Each row was made from one small tree. The marks that hang from a mark follow it in brackets, in the order of their numbers. Every link used is in the known rows. Write each row's tree.
Known rows:
z_702(z_281 z_409(z_216 z_549) z_785(z_694)): +0.07  -0.10  -0.15  -0.77  +1.19  -0.53  +0.97  -1.27  +2.01  +5.77  +1.91  +0.62  +0.01  -0.25  +0.25  -0.52  -2.92  -1.22  +2.07  +0.25  +1.90  +2.78  +1.29  -0.76  -1.22
z_409(z_549(z_228) z_702(z_281 z_785)): +0.19  -0.09  +0.11  -0.80  +0.77  -1.04  +1.81  -1.34  +3.46  +5.60  +2.71  +0.32  +0.28  +0.08  +1.15  -1.06  -0.86  -0.65  +1.58  +0.09  +2.69  +2.63  +0.88  -0.27  -0.46
z_409(z_549(z_228) z_702(z_281)): -0.64  +0.17  +0.29  -0.70  +0.70  -0.20  +0.23  -0.23  +3.30  +4.36  +2.30  -0.43  +0.29  +0.19  +1.28  -0.85  -0.08  -0.71  +1.15  +0.03  +2.51  +2.24  +0.53  -0.69  +0.05
z_228(z_216 z_549): +1.04  +0.54  -0.22  -0.02  +1.72  -0.82  -0.05  +0.43  +1.37  +2.19  -0.11  -0.92  -1.15  -0.02  -0.09  +0.11  +0.47  +0.52  +0.32  -0.41  +0.48  -0.72  -0.01  +1.26  -0.36
z_281(z_702(z_409)): -0.27  +0.19  -0.82  +0.19  +1.06  +0.75  +0.36  -0.36  +1.10  +1.49  +0.90  -0.34  +0.05  +0.01  +0.35  -0.43  -0.79  -0.91  -0.15  +0.13  +1.34  -1.17  -0.37  +0.12  -0.39
z_409(z_216 z_549 z_702): +0.74  +0.76  +0.62  -0.38  -0.29  +0.01  +1.39  +0.33  -0.69  +1.68  +1.24  -0.65  -0.20  -0.32  +0.41  -1.40  -0.30  -1.95  +1.35  -0.12  +2.37  +3.19  +0.63  -0.54  -0.81
z_365(z_281(z_5 z_702)): -0.93  +0.13  -0.97  -0.17  -0.73  +1.50  +2.16  -1.02  +2.81  +1.20  +0.27  +0.05  +0.07  +0.16  +0.38  -0.01  -0.54  -0.53  -0.33  -0.70  +0.15  +1.50  -0.10  +1.48  -0.79
z_539(z_63): -0.32  +0.16  -0.54  -0.27  +0.65  -0.08  -0.62  +0.76  +0.86  +0.13  +0.46  -0.53  +0.28  -0.11  -0.32  -0.07  -0.65  +0.44  -0.02  +0.75  -0.25  +0.17  -0.46  +0.22  +0.10
z_694(z_785(z_702)): +0.29  +0.15  -0.12  +0.28  +0.18  +1.17  +0.60  -0.45  +0.76  +1.59  +0.61  +0.78  +0.00  -0.53  +0.75  -0.28  +0.27  -0.04  -0.99  -0.63  +0.87  +2.39  +0.29  +1.70  -0.09
z_785(z_694 z_702(z_281 z_409)): -1.56  -0.15  -0.84  -0.14  +1.74  +1.67  -2.32  -0.45  +2.11  +5.24  +1.01  +0.52  +0.10  -0.28  +0.83  +0.30  -1.24  -0.04  -0.04  +0.12  +0.29  +1.37  +0.34  -0.28  -0.57
z_785(z_694 z_702(z_409(z_216 z_549))): -0.25  +0.62  +0.14  -0.33  +1.30  +1.62  -0.93  -0.58  -1.45  +4.38  +1.44  +0.11  -0.36  -0.61  +0.70  -0.49  -1.40  -1.61  +1.28  +0.05  +2.15  +3.58  +0.89  -0.59  -0.91
z_702(z_409(z_216 z_549(z_228)) z_785(z_694)): +0.39  +0.18  +0.44  -0.91  +1.75  -0.22  +0.60  -1.78  +0.60  +4.63  +2.44  +0.46  -0.29  -0.11  +0.80  -0.88  -1.79  -0.80  +2.49  +0.23  +2.60  +3.40  +1.52  -0.98  -0.58
z_365(z_281(z_5 z_702(z_409 z_785))): -0.73  -0.17  -1.12  -0.17  -0.17  +0.34  +3.41  -2.05  +3.85  +2.86  +1.16  +0.94  -0.01  +0.07  +0.45  -0.52  -1.88  -0.98  -0.02  -0.57  +0.83  +1.43  +0.38  +0.88  -0.99
z_365(z_281(z_5)): -1.38  -0.05  -0.10  -0.25  -1.16  +0.43  +1.41  -0.53  +2.47  +0.16  -0.23  +0.38  -0.02  +0.21  +0.20  +0.23  -0.10  -0.09  -0.21  -0.64  -0.70  +2.13  +0.46  +0.24  -0.22
z_281(z_5 z_702(z_409(z_216 z_549) z_785)): +0.69  +0.27  -0.75  -0.34  +0.86  -1.11  +4.23  -1.74  +1.89  +4.12  +1.66  +0.19  +0.10  -0.17  +0.37  -0.94  -2.47  -2.72  +1.59  -0.43  +2.99  +1.72  +0.65  +0.43  -1.03
z_702(z_281(z_5) z_409(z_549)): -1.56  -0.25  -0.18  -0.31  +0.78  -1.61  +1.02  -0.36  +4.34  +3.49  +1.00  -0.06  +0.45  +0.30  +0.47  +0.46  -1.57  -1.65  +0.80  -0.31  +1.43  +0.16  +0.41  -1.19  +0.55
z_409(z_549(z_228) z_702(z_785)): +0.83  +0.15  +0.44  -0.68  +0.75  -0.76  +1.71  -1.44  +1.05  +3.57  +2.47  +0.33  -0.22  +0.03  +1.08  -1.25  -0.30  -0.77  +1.51  -0.07  +2.81  +2.78  +0.79  -0.22  -0.10
z_539(z_5 z_63): -0.80  +0.35  -1.17  -0.71  +1.49  +0.40  -0.59  +0.84  +1.47  +0.00  +0.90  -0.44  +0.19  -0.15  -0.53  +0.32  -1.24  +0.81  +0.26  +0.92  -0.29  +0.72  -1.13  +0.38  +0.07
z_785(z_694 z_702(z_281(z_5) z_409(z_549))): -1.90  -0.18  -0.69  -0.40  +1.93  +0.55  -0.95  -0.97  +3.40  +6.28  +1.31  +0.35  +0.13  -0.05  +1.13  +0.76  -1.82  -1.31  +0.79  -0.36  +1.42  +2.36  +0.69  -0.28  +0.20
z_365(z_281(z_702(z_785))): +0.56  +0.06  -0.99  -0.24  -0.96  +1.38  +2.89  -1.80  +1.36  +2.33  +1.09  +0.98  +0.05  -0.16  +0.01  -0.77  -1.14  -0.06  +0.03  -0.16  +0.68  +1.57  +0.12  +1.79  -1.62
z_702(z_409(z_216 z_549) z_785): +0.94  +0.26  +0.41  -0.38  +0.32  -1.33  +2.69  -1.01  -0.29  +2.94  +1.56  +0.54  -0.07  -0.34  -0.03  -1.10  -2.00  -1.70  +1.57  +0.19  +2.38  +1.88  +1.00  -0.97  -0.92
z_702(z_281 z_409(z_216) z_785): +0.07  -0.16  -0.30  -0.22  +0.30  -1.24  +2.14  -0.62  +2.90  +4.06  +1.12  +0.57  +0.41  -0.24  -0.11  -0.92  -2.20  -0.81  +0.83  +0.41  +0.85  +1.07  +0.88  -0.87  -1.52
z_365(z_281(z_5 z_702(z_409(z_216) z_785))): -0.20  +0.25  -0.89  -0.28  -0.50  +0.51  +4.26  -1.77  +3.27  +3.19  +1.20  +0.60  +0.01  -0.16  +0.17  -1.17  -2.06  -1.50  +0.43  -0.49  +1.11  +2.82  +0.80  +0.69  -1.98
z_228(z_216): +0.08  +0.28  -0.43  -0.02  +0.53  -0.81  +0.12  +0.45  +0.32  +1.28  -0.43  -0.11  -0.83  -0.08  -0.34  -0.09  +0.87  +0.36  +0.31  -0.05  -0.36  +0.42  +0.16  +0.53  -0.33
z_694(z_785(z_702(z_409(z_216 z_549(z_228))))): +0.03  +0.76  +0.77  -0.25  +1.10  +0.74  +1.35  -0.87  +1.41  +4.40  +2.53  +0.34  +0.06  -0.56  +1.50  -1.15  -0.29  -1.26  +0.68  -0.36  +3.65  +4.33  +1.14  -0.07  -0.30

Write each row's tree:
-1.28  +0.48  -0.35  -0.35  +2.03  -0.60  -0.27  -0.27  +3.10  +7.66  +1.96  +0.13  -0.30  -0.16  +1.04  -0.27  +0.01  -0.20  +1.00  +0.28  +2.38  +2.02  +0.62  -0.32  -0.35 | z_785(z_702(z_281 z_409(z_549(z_228(z_216)))))
-0.80  +0.45  +0.43  -0.25  +1.44  +0.43  -0.40  -0.93  +0.40  +4.34  +2.12  +0.22  +0.01  -0.17  +1.35  -0.35  -0.27  -0.74  +0.77  +0.15  +2.88  +1.66  +0.38  -0.83  +0.22 | z_785(z_702(z_409(z_549(z_228))))
-1.14  +0.14  +0.04  -0.40  +0.47  -1.58  +1.97  -0.12  +3.82  +3.95  +1.01  -0.41  +0.48  +0.08  +0.33  -0.15  -1.86  -2.09  +1.27  -0.22  +1.76  +1.54  +0.82  -1.28  -0.39 | z_702(z_281(z_5) z_409(z_216 z_549))
+0.30  -0.05  -1.33  -0.35  +1.76  +0.30  +2.05  -1.80  +2.18  +3.87  +1.12  +0.31  -0.25  -0.16  +0.46  -0.64  -2.41  -1.50  +1.14  -0.49  +1.15  +2.06  +0.87  +0.87  -1.22 | z_281(z_5 z_702(z_409(z_216) z_785(z_694)))
-1.23  -0.29  -0.88  +0.03  +0.34  +0.01  +0.64  -0.42  +3.36  +4.11  +0.06  +0.28  +0.55  -0.10  +0.65  +0.53  -0.58  -0.45  -0.40  -0.39  -0.04  +1.24  +0.12  +0.82  -0.32 | z_785(z_702(z_281(z_5)))
-0.17  +0.60  +1.00  -0.53  +0.86  -0.39  +0.73  -0.35  +0.54  +2.68  +1.94  -0.58  +0.06  -0.03  +0.77  -0.92  -0.62  -1.17  +1.62  +0.30  +2.88  +1.88  +0.84  -1.66  -0.22 | z_702(z_409(z_216 z_549(z_228)))
+0.11  +0.61  +0.64  -0.26  +0.25  -0.54  +1.14  +0.08  -0.45  +1.73  +1.12  -0.42  -0.05  -0.20  +0.08  -0.73  -1.21  -1.81  +1.30  +0.15  +2.20  +1.38  +0.64  -1.45  -0.47 | z_702(z_409(z_216 z_549))
-0.50  +0.31  +0.34  -0.37  +0.32  -0.75  +1.10  +0.11  +2.06  +3.79  +1.41  -0.26  +0.44  -0.14  +0.07  -0.54  -1.69  -1.69  +1.26  +0.36  +2.08  +1.23  +0.65  -1.57  -0.72 | z_702(z_281 z_409(z_216 z_549))
-0.33  +0.13  +0.04  -0.43  +0.15  -0.22  +0.50  +0.14  +2.18  +3.43  +1.51  -0.37  +0.22  +0.00  +0.54  -0.63  -0.56  -1.28  +0.77  -0.15  +1.91  +1.78  +0.24  -0.51  -0.26 | z_409(z_549 z_702(z_281))
-1.54  +0.11  -0.88  -0.05  -0.19  +1.23  +1.84  -0.92  +3.65  +1.71  +0.72  +0.07  +0.01  +0.21  +0.54  -0.23  -0.92  -0.97  -0.42  -0.64  +0.61  +0.90  +0.10  +0.42  -0.60 | z_365(z_281(z_5 z_702(z_409)))
-0.05  +0.38  -0.47  -0.08  +1.07  +0.38  +0.97  -0.64  +0.49  +2.43  +1.62  -0.27  +0.07  -0.05  +0.48  -0.43  -1.20  -1.77  +0.67  +0.03  +2.74  -0.59  -0.25  -0.13  -0.08 | z_281(z_702(z_409(z_549)))
+0.12  +0.51  +0.23  -0.51  -0.22  -0.17  +1.44  +0.47  +1.81  +3.79  +1.47  -0.62  +0.27  -0.24  +0.42  -1.24  -0.87  -1.76  +1.28  -0.03  +2.19  +3.06  +0.64  -0.67  -1.08 | z_409(z_216 z_549 z_702(z_281))
-0.78  +0.38  -0.26  -0.46  +1.38  +1.43  -0.83  -0.43  +1.03  +6.50  +1.69  +0.12  +0.12  -0.54  +0.78  -0.30  -1.96  -1.50  +1.31  +0.20  +2.07  +3.44  +0.94  -0.68  -1.14 | z_785(z_694 z_702(z_281 z_409(z_216 z_549)))
-0.27  +0.55  +0.00  +0.20  +0.47  +0.79  +0.26  +0.05  -0.57  +2.68  +0.68  +0.05  -0.06  -0.59  +0.44  -0.86  -0.67  -1.12  +0.04  +0.23  +1.16  +1.82  +0.43  -0.57  -1.16 | z_785(z_702(z_409(z_216)))
+0.47  +0.07  -1.03  -0.07  +0.89  -0.73  +3.69  -1.51  +2.55  +3.18  +0.99  +0.13  +0.12  -0.18  +0.24  -1.01  -2.05  -1.90  +0.69  -0.32  +1.59  +1.05  +0.53  +0.66  -1.29 | z_281(z_5 z_702(z_409(z_216) z_785))
-0.03  -0.65  -0.81  -0.53  +0.83  +0.09  -0.07  -1.31  +2.39  +4.04  +0.82  +0.92  +0.11  -0.04  +0.15  +0.26  -1.77  +0.52  +0.84  +0.10  -0.36  +1.23  +0.70  +0.65  -0.70 | z_702(z_281 z_785(z_694))
+0.63  +0.35  +0.68  -0.62  +0.91  -1.27  +2.33  -1.51  +0.72  +3.95  +2.31  +0.37  -0.02  -0.13  +0.63  -1.31  -1.51  -1.15  +1.93  +0.32  +3.05  +2.44  +1.17  -1.13  -0.64 | z_702(z_409(z_216 z_549(z_228)) z_785)
-1.67  -0.03  -0.83  -0.26  +1.53  +0.88  -0.45  -0.40  +3.33  +5.58  +0.64  +0.12  +0.17  -0.32  +0.90  +0.06  -1.65  -1.06  +0.49  -0.28  +0.34  +3.13  +1.00  -0.06  -1.02 | z_785(z_694 z_702(z_281(z_5) z_409(z_216)))
+0.29  -0.09  -0.94  -0.23  +1.32  -1.13  +3.28  -2.05  +2.53  +3.79  +1.64  +0.50  +0.10  +0.10  +0.53  -0.34  -2.23  -2.15  +1.07  -0.51  +2.63  +0.18  +0.26  +0.56  -0.10 | z_281(z_5 z_702(z_409(z_549) z_785))
-0.95  -0.28  -1.37  -0.44  +0.76  +1.54  +1.59  -2.32  +3.58  +3.59  +1.25  +1.04  -0.37  +0.06  +0.59  -0.20  -2.11  -0.58  +0.39  -0.71  +0.34  +2.48  +0.71  +1.06  -0.97 | z_365(z_281(z_5 z_702(z_409 z_785(z_694))))
-0.71  -0.50  -0.73  -0.53  +1.33  -0.96  +1.28  -1.28  +4.25  +4.91  +0.89  +0.56  +0.12  -0.03  +0.27  -0.15  -2.68  -0.89  +1.24  -0.18  +0.10  +2.35  +1.34  -0.30  -1.06 | z_702(z_281(z_5) z_409(z_216) z_785(z_694))
-0.01  -0.06  -0.62  -0.52  +1.78  -1.08  +3.07  -2.44  +3.50  +4.69  +2.47  +0.33  +0.14  +0.27  +1.24  -0.50  -1.68  -1.63  +1.44  -0.35  +3.22  +0.84  +0.53  +0.38  +0.14 | z_281(z_5 z_702(z_409(z_549(z_228)) z_785))
+1.05  +0.36  -0.71  -0.57  +1.50  +0.91  +1.68  -1.85  -0.12  +4.66  +2.15  +0.35  -0.26  -0.37  +0.32  -0.99  -2.68  -1.93  +1.98  +0.04  +2.83  +2.39  +0.79  +0.53  -1.37 | z_281(z_702(z_409(z_216 z_549) z_785(z_694)))
-1.33  -0.11  -0.27  -0.01  +1.11  -0.52  +1.59  -0.80  +5.14  +5.22  +1.62  +0.77  +0.52  -0.23  +1.16  +0.21  -1.26  -1.69  -0.16  -0.92  +2.30  +2.63  +0.65  +0.55  +0.36 | z_694(z_785(z_702(z_281(z_5) z_409(z_549))))
-1.67  -0.06  -0.42  -0.13  +1.02  -0.63  +0.93  -0.63  +3.61  +5.58  +1.19  +0.39  +0.50  -0.07  +0.87  +0.44  -1.53  -1.74  +0.30  -0.32  +1.87  +1.40  +0.36  -0.57  +0.08 | z_785(z_702(z_281(z_5) z_409(z_549)))
-1.13  -0.28  -0.58  -0.20  +0.27  -0.65  +0.88  +0.18  +4.67  +2.61  +0.46  -0.38  +0.24  +0.21  +0.65  -0.24  -0.28  -0.91  -0.07  -0.53  +0.14  +1.32  +0.34  -0.01  -0.11 | z_409(z_702(z_281(z_5)))
+0.18  +0.59  -0.60  +0.09  +0.69  +0.88  +1.40  -0.16  +0.57  +1.84  +0.95  -0.61  +0.02  -0.26  +0.14  -1.03  -1.10  -1.51  +0.30  +0.22  +1.67  +0.16  +0.01  +0.02  -1.22 | z_281(z_702(z_409(z_216)))
+0.72  +0.10  -0.26  -0.90  +0.65  +0.16  +1.28  -0.97  +1.72  +5.71  +2.06  +0.32  -0.11  -0.35  +0.52  -1.15  -2.05  -1.40  +2.06  -0.06  +1.98  +4.45  +1.32  +0.07  -1.55 | z_409(z_216 z_549 z_702(z_281 z_785(z_694)))
-1.33  -0.09  -0.25  -0.15  +0.48  -1.08  +1.37  +0.19  +4.38  +2.93  +0.34  -0.35  +0.45  +0.09  +0.25  -0.22  -1.45  -1.33  +0.43  -0.15  +0.36  +1.02  +0.71  -1.03  -0.69 | z_702(z_281(z_5) z_409(z_216))
+0.58  -0.04  -0.97  -0.47  +1.92  +0.76  +0.82  -2.10  +0.44  +4.29  +2.16  +0.68  -0.25  -0.14  +0.54  -0.34  -2.29  -1.34  +1.53  -0.09  +2.56  +1.08  +0.36  +0.55  -0.54 | z_281(z_702(z_409(z_549) z_785(z_694)))
-0.55  -0.86  -1.05  -0.57  +1.08  -0.81  +0.66  -1.56  +4.29  +4.04  +0.33  +0.92  +0.22  +0.16  +0.32  +0.63  -1.85  +0.06  +0.81  -0.45  -0.69  +1.57  +0.86  +0.93  -0.32 | z_702(z_281(z_5) z_785(z_694))
-0.04  -0.42  -0.37  -0.28  +1.54  -0.02  -0.54  -1.36  +0.75  +2.34  +0.99  +0.98  -0.39  -0.10  +0.29  -0.13  -1.61  -0.01  +0.76  +0.06  +0.20  +0.87  +0.84  -0.40  -0.27 | z_702(z_409 z_785(z_694))
-1.34  +0.00  +0.34  -0.56  +1.15  -0.68  -0.19  -0.54  +3.69  +4.40  +2.15  -0.15  +0.50  +0.31  +1.03  -0.13  -0.93  -0.51  +1.16  +0.34  +2.40  +0.44  +0.49  -1.59  +0.44 | z_702(z_281 z_409(z_549(z_228)))
-0.65  -0.63  -0.73  -0.38  +1.54  -0.31  -0.43  -1.27  +3.15  +4.49  +1.25  +1.00  +0.08  -0.01  +0.32  +0.06  -2.22  +0.05  +0.76  +0.20  +0.06  +0.76  +0.76  -0.59  -0.59 | z_702(z_281 z_409 z_785(z_694))
-1.24  -0.87  -1.01  -0.44  +1.75  -1.12  +0.37  -1.49  +4.90  +4.54  +0.78  +0.94  +0.07  +0.20  +0.48  +0.42  -2.39  -0.36  +0.72  -0.29  -0.23  +1.05  +0.98  -0.18  -0.18 | z_702(z_281(z_5) z_409 z_785(z_694))
